Each row was made from one path, in order. Every step used is in the known rows, and no mark comes twice. Write each row's path.
Known rows:
l/z/t/h: [-27  -9 -25  31 -47  29 -46  25 -10  10 -14 -23   7 -33  39  45 -19   1
  32  15]
l/z/t/c/f: [-31  21 -48  39  -6  30  -3  31 -26  12 -20 -23  18 -42  21  14 -50 -16
  17  61]
h/t/c/f/d/r: [-70   2 -69  24 -36   3  -9 -12 -35  -9 -22  -4  61  -9  17 -29 -41   0
  -9  25]
t/c/f/d: [-41   9 -41  24  16   8   3   2  -7 -17 -15  -4  42   3  14  -3 -16 -21
 -13  50]
z/t/h/l: [-54  -7 -29  55 -53   5 -45  40 -29   8   3 -22   2  -3  50  29  -2  14
  44 -17]
h/t/c/f/d: [-73   1 -55  12 -27  12   4  10 -19 -27 -12 -11  50 -12   6 -11 -41 -18
 -13   5]
t/d: [-40  -8 -20 -21  19  16 -14 -22  -2  -5  -7  -4  35 -15   6  21  10  -4
 -18   1]
h/t/d/r: [-70 -16 -47 -25 -28   9 -26 -34 -33   2 -12  -4  52 -26   4  -1 -16  15
 -12 -20]
z/t/c/f/d/r: [-67  20 -73  42   0  -2 -20  10 -37  -6 -34 -12  47  -3  21 -16  -6  -6
  16  88]
z/t/d/f: [-86  12 -45 -11  29  45 -38   6   3   0 -24 -23  65 -46  17   8   9  -1
 -10  48]
d/t/c/f: [-57  37 -57   0   2  21  -6 -11  -6   4 -21 -15  56 -18 -18 -26 -25  -3
 -13  57]
d/r: [  5   0 -12  13  -6 -10 -13 -21 -15  16  -7   8  10   7   6 -13   6  18
   1  19]
h/t: [-37  -6 -15 -13 -42   2   0   9 -13  -8   0  -8   6 -15  -5  -8 -29   1
   3 -42]
e/f/d: [-21 -15 -40 -28  34  33 -10  -3  51 -28  -4  -5  29  -7  16 -10 -11 -14
  -7  20]
c/f: [-13  16 -18   9  -4   2  23  14   7  -3 -10 -13   3  -9   7 -13 -36  -1
   3  11]
h/t/c: [-39   2 -21   6 -20  11 -11  -9 -34  -1   2   4  37 -12 -23 -12 -23 -12
 -15 -20]
c/t: [-58   6 -12   0 -20 -11   4  10  -8  -9 -18  -7   0   0  20  -2  -5   5
  -2  15]
c/f/d/t/h: [-91   7 -67   5 -48  19 -34   1  27 -24 -28 -30  58  -8  22   6 -13   7
   7  37]
c/t/h/l: [-82 -13 -22  47 -68  -2 -28  21 -23   3  -2 -16   9   9  71  27 -11  22
  16 -27]
l/z: [ 16 -15  -6   6 -15  18  -3   8   7  12   0  -5 -12 -26  30  28 -30   4
   4   5]

Which path is each row?
[-65  -5 -50 -34 -16   4 -25  -5  22 -23 -18 -14  34  -4   3   4  14   9
   3  37] => f/d/t
[-41  20 -36  -9  11  17 -28 -28 -11   6 -12  -3  54  -7 -25 -12   8   0
 -15  45] => d/t/c
[-52   5 -34  -5 -39  19 -48 -21   9   2 -14 -16  49  -6  -8   8   4  13
   1  10] => d/t/h
[-101   -5  -78   32  -69   14  -35   21   12  -13  -12  -35   44   -4
   68   19  -22   23   22    8] => c/f/d/t/h/l
[-29 -14 -34  36 -48  13 -15  55 -24  16   2 -25 -34 -37  72  43 -33  20
  47  -1] => h/l/z/t
[-74 -25 -54  12 -28  31 -28  33 -27  12  -3 -28   0 -49  82  60 -23  15
  31   4] => h/l/z/t/d
[-45  10 -57  66 -30  28  -4  55 -38  22  -4 -28   0 -39  68  27 -58   2
  33  34] => h/l/z/t/c/f
[-75 -12 -50 -12 -40  14 -57 -13  22 -20 -18 -17  59   3  17  21  18   7
   2  24] => f/d/t/h
[-32  -6 -39  53 -25  26 -26  35 -43  25   5 -15  -3 -30  63  35 -27   4
  30  23] => h/l/z/t/c
[-85 -21 -81 -12 -31  47 -61  -2  51 -16   1 -26  58  -9  54   9 -17  15
  13   6] => e/f/d/t/h/l
[-109    6  -40  -12   17   39  -23  -13   13   -6  -29  -15   70  -36
   29    8   -8    7  -39   40] => c/t/d/f
[-66   4 -57 -15   7  14 -36 -23   0 -16 -16  -3  65   2  -4   4  21  -6
 -14  61] => f/d/t/c
[-70  -6 -75  64 -32  23 -11  56 -29  -1 -10 -29  10 -32  90  36 -45  -2
  34  45] => h/l/z/t/c/f/d
[-76  11 -68 -19 -20   5  -2  12  27 -26 -27 -27  36 -15  18  -9 -20   5
   8  48] => c/f/d/t
[-71 -36 -62  26 -78  31 -61  13  14   1  -2 -28  31 -21  91  59 -21  28
  21   1] => f/d/t/h/l/z
